Each row comes from the steps of one walk. Every step used is in the known rows, and no mark comes twice. Write the walk behind each row, first mark first.
In the rows, 128 means zero.
Known rows:
X > K > D > B > G > C > W: [144 112 132 173 117 141 124 106 155 198 152  93 182  72 177 106 142 125
 138 148 163 186 156 160 133 147 113 155 151 129 172 105]
J > E > K > W > C > G > B: [ 92 122 181 121 157 124 123  98 147 139 181 136 168 102 176  87 184 151
 198 156 147 178 144 148 116 121 116 132 121  96 118 128]
A > W > C > G > B > D: [119 137 163 120 129 188 124  92 142 220 142 115 166 108 172  86 194 152
 167 160 137 170 167 141 147 124 104 191 133 127 163 112]
N > D > B > W > A: [126 136 118 171  76 117 126  71 122 194  86 141 169 107 204 127 108 145
 128 132 145 191 199 146 138  30 119 115 137 113 147 141]
D > K > X: [111 132 109 158 110 159 134 113 142 138 148 155 143 133 135  50 143 123
 170 147 118 170 171 153 134 121 123 150 122 119 126 123]
A > W > C > G > B > D > K: [109 138 173 132 141 177 121 104 154 200 160 124 150 122 173  78 199 158
 183 160 136 169 174 139 143  91 111 159 125 104 169 113]
J > E: [111 131 142 131  93 141 127 113 126 121 110 114 184  96 161  74 114 135
 176 135 119 171 176 149 120  75  78 180 138 135 146 150]
D > B > W: [119 133 140 157  84 117 120  98 110 149  77 139 151 104 188 107 113 133
 165 139 127 166 157 142 140  96 123 148 126 128 162 154]
W > C > G: [106 135 129 148 106 154 134 110 151 162 129 124 165  90 157  78 168 141
 174 164 127 166 170 149 133 107 104 191 125 122 129 130]
A > W > B > G: [107 143 128 141 119 150 132  75 134 175  80 127 108 107 182  83 177 154
 163 143 123 170 153 151 133 148 105 190 113 138 132 129]
E > K: [ 92 127 115 147 103 114 126 113 135 102 139 145 164 122 155  76 109 140
 174 143 123 162 157 153 137 100 117 169 120 118 137 134]
X > K > W > B > D: [102 129  55 131 132 143 131  89 154 116 148 112 158 103 144  75 164 139
 141 136 132 182 130 149 134 186 102 183 126 118 136 113]
D > B > W > C: [116 137 149 159 110 119 120  93 119 131  78 137 156  98 186  99 135 136
 168 145 136 173 158 145 134  97 134 136 117 118 173 152]
G > C > W > B > D: [135 143 141 124 105 148 136  88 157 128  76 100 174 106 148  88 135 155
 157 135 145 199 151 152 127 191 104 160 114 124 190 120]
A > W > B > D > K: [104 147 121 123 129 152 127  94 146 120 107 125 129 131 167  80 157 164
 169 134 126 178 162 145 136 102 102 162 109 110 175 126]
K > D: [120 129 123 138  98 172 126 110 139 148 162 110 196 111 151  75 100 126
 154 136 133 171 170 150 136 120  77 198 136 141 154 124]
B > W > C: [112 143 136 160  95 136 122  92 125 128  95 125 148 106 169  82 136 141
 173 151 123 176 168 146 136 124 126 171 109 121 149 154]
N > D > B: [126 127 135 140  90 120 143  89 133 183 109 138 194  94 183  80 112 144
 141 126 134 161 176 147 131  49  85 148 141 127 168 132]
G > C > W > A: [127 142 139 166  95 131 128  93 129 132  56 120 178 111 146  88 121 131
 161 146 132 219 181 153 122 133 135 144 123 113 140 120]
N > D > K: [111 134 135 150  91 129 144 101 153 158 143 135 171 116 168  55 112 154
 161 133 119 163 195 147 129  44  83 148 124 106 150 133]
C > W > B > D: [119 148  98 128 106 141 126  85 156 149  86 111 161 112 147  87 128 157
 162 126 144 185 153 142 131 166  91 157 115 137 172 132]
D > K > W > C > G > B: [ 98 136 178 144 150 143 131 100 156 165 170 142 148 115 159  52 187 141
 198 161 130 173 149 139 123 146 125 129 112  92 121 115]
E > J: [107 131 127 129  82 124 136 117 114 132  86 118 174 103 131  66 113 156
 166 151 114 154 173 140 132 100 108 170 122 133 135 130]
A > W > C: [105 144 144 135 124 142 131  90 117 124  82 125 149 106 164  60 166 143
 174 150 112 182 164 148 132 101 122 188 111 123 150 132]
E > K > D > B: [110 116 134 139 124 126 118 116 139 120 178 138 196 112 175 105  95 132
 155 133 155 164 150 155 137  75 105 146 138 121 174 122]
G > B > D > K: [112 133 152 138 112 169 119 115 152 168 168 130 184 140 147  55 114 140
 174 132 132 157 173 139 139 110  92 150 136 117 178 120]
W > C > G > B: [114 137 163 143 121 168 128 109 147 191 146 130 174 101 148  73 177 144
 178 154 130 160 158 143 131 132 109 161 132 128 136 118]
K > D > B > G: [126 117 139 156 109 163 122 101 148 214 165 118 185  97 191  92 112 119
 144 142 161 154 169 152 137 107  79 184 150 143 167 122]
W > B: [106 145 115 138 107 141 133  99 140 111  91 131 153 111 144  75 136 149
 167 127 119 170 143 149 124 143  98 162 117 134 142 130]
G > B > D > K > W > A: [101 137 128 148 133 158 116  89 149 164 160 140 179 154 155  60 124 124
 163 139 145 193 173 138 132 127 118 128 130  93 140 107]

Write each row's walk:
[144 112 181 153 107 169 132 105 147 188 158 107 199  91 194  92 118 117
 141 149 162 167 165 162 132 134  89 184 148 129 185 109]  K > D > B > G > C
[122 131 141 128 100 178 121 103 141 187 149 120 202 127 145  64 115 134
 158 132 134 158 164 140 142 143  85 180 143 141 174 120]  G > B > D
[103 133 132 147 131 169 118  96 159 206 180 136 168 136 166  83 158 132
 165 157 150 186 176 136 140 118 112 143 136  92 119 103]  C > G > B > D > K > W > A
[116 122  79 154 106 166 122 123 143 138 187 101 189  95 135  82 121 126
 141 138 126 172 162 155 140 112  89 193 149 139 139 114]  X > K > D
[137 103 139 173 115 163 128 117 149 177 182 100 193  76 180 100 143 117
 128 152 156 170 159 166 135 126 103 184 160 126 170  99]  X > K > D > B > G > C
[103 142 110 135 116 153 127 107 165 112 135 127 157 130 152  72 128 154
 167 130 135 168 164 147 131 113  89 152 116 110 174 126]  W > B > D > K
[115 143 139 172  84 163 110  95 126 220 115 138 145 117 168 129 151 141
 165 154 132 186 179 139 145 115 132 139 136 127 103 129]  C > G > B > W > A
[ 92 123 134 133 107 113 121 116 132  92 142 132 177 108 168  88 108 144
 183 137 129 169 168 155 123  59  95 162 131 117 143 149]  J > E > K
[124 137 171 139 116 155 142  79 134 151  71 117 121 102 184  83 185 153
 160 150 125 184 152 161 126 167 115 191 111 126 150 116]  A > W > B > G > C
[126 120  97 167 103 141 110 114 125 154 154 111 168  89 175 128 120 127
 138 137 140 174 154 150 148  96 116 151 148 131 160 132]  X > K > D > B > W
[116 128  94 148 108 181 130 110 159 159 172 143 163 139 143  54 137 120
 155 149 137 168 182 151 146 125 106 174 132 120 154 118]  B > D > K > X
[118 130 162 139 124 143 147  73 151 138 107 122 140 101 177  63 169 137
 162 152 137 184 133 159 118 227 113 182 107 114 131 115]  K > W > B > G > C
[105 119 137 126 115 141 116 120 143 102 194 112 201 109 170 101  95 140
 168 134 148 174 172 158 124  63  76 171 138 122 157 137]  J > E > K > D
[112 153 111 140 111 119 129  89 142 130  60 125 140 107 140  81 135 157
 177 124 126 187 144 142 120 163 108 133 107 137 143 137]  C > W > B
[107 148 128 124 119 141 132  86 120 115  63 129 124 112 157  83 166 159
 168 132 109 181 144 148 129 126 111 170 109 133 142 130]  A > W > B
[121 128 135 145 138 207 127 111 176 212 211 143 166 129 141  65 198 136
 165 163 152 164 174 148 142 144 117 144 135 113 149 100]  W > C > G > B > D > K > X
[108 122 104 140 145 171 125  98 162 195 201 111 179  93 150  73 202 135
 154 163 144 173 143 144 142 176 111 180 142 111 128 100]  X > K > W > C > G > B > D
[112 123 114 160 131 137 143  86 154 127 130 114 134  87 162  70 189 134
 150 155 130 186 128 164 122 221 126 179 119 108 114 105]  X > K > W > B > G > C
[106 138 116 155 104 151 132  89 155 168 108 128 136 107 166  77 148 146
 161 139 134 159 155 153 128 157  92 180 120 139 130 129]  W > B > G
[143 127 156 180  93 117 140  64 150 241  78 125 182  89 205 104 132 141
 130 144 167 203 201 156 122  84 116 120 141 109 158 114]  N > D > B > G > C > W > A
[120 144  84 141 128 158 128  90 170 154 125 138 132 136 133  75 158 147
 164 133 149 190 158 148 131 174 118 117 110 123 159 120]  C > W > B > D > K > X
[116 121 138 151 107 118 108 105 130 129 162 137 166 114 196 134  92 137
 157 138 156 170 153 152 146  87 123 138 127 118 174 142]  E > K > D > B > W
[122 128 139 128  92 188 123 111 154 230 167 118 190 112 156  86 147 142
 161 150 140 153 167 140 149 134  80 195 149 140 153 115]  C > G > B > D
[122 128 112 151  98 155 148  94 155 182 163 154 156 128 151  51 142 139
 149 139 126 171 193 154 134  83 102 140 127 113 131 120]  N > D > K > X
[105 135 164 130 155 156 124  90 156 144 178 132 181 137 157  35 147 135
 181 145 142 176 152 139 127 157 111 138 116  93 169 114]  G > B > D > K > W > C
[137 125 174 163 103 116 134  91 139 194  73 120 162  87 189  84 134 130
 164 150 151 179 161 153 126 148 121 150 132 127 173 126]  D > B > G > C > W
[112 140  99 125 103 163 130  96 153 129 116 117 174 116 150  81 129 148
 150 130 137 168 156 148 135 149  82 185 125 135 169 126]  W > B > D
[126 123 163 160  87 157 141 101 144 169 117 115 169  99 176  64 133 125
 160 159 129 167 173 160 132 156 102 211 129 126 147 123]  B > G > C
[111 139 136 160  90 148 125  99 140 171 116 123 138  90 181 107 168 146
 176 169 129 172 173 146 144 117 122 185 114 120 128 150]  B > W > C > G
[131 147 156 136 108 126 140  91 142 105  51 115 153 101 142  83 142 156
 173 132 128 201 141 153 115 190 121 137 104 124 164 124]  G > C > W > B
[128 124 137 139 111 154 123 112 132 153 151 121 200 101 169  90 100 123
 148 130 147 166 158 149 134  88  84 164 146 138 178 123]  K > D > B
[102 136 144 144 132 116 149  76 158 135 152 136 167 113 177  35 144 151
 170 145 130 183 178 147 118  91 103 137 106  82 141 128]  N > D > K > W > C
[128 131 148 156  93 125 137  82 145 216 118 132 160  75 215 124 163 161
 149 156 149 168 183 146 141  54 110 141 128 112 156 145]  N > D > B > W > C > G
[128 103 174 155 119 139 126 109 155 153 187 125 189 102 201 107 114 129
 146 152 171 166 158 168 136 117 109 167 140 113 182 108]  E > K > D > B > G > C
[150 122 173 158  89 113 148  71 151 239  88 117 179  79 207  86 134 149
 145 143 156 179 182 155 126 112  99 142 135 121 176 124]  N > D > B > G > C > W
[ 98 134 128 138 142 143 131  91 160 115 159 125 171 125 166  39 141 130
 176 154 141 180 167 144 131 130 107 170 109  86 164 127]  B > D > K > W > C
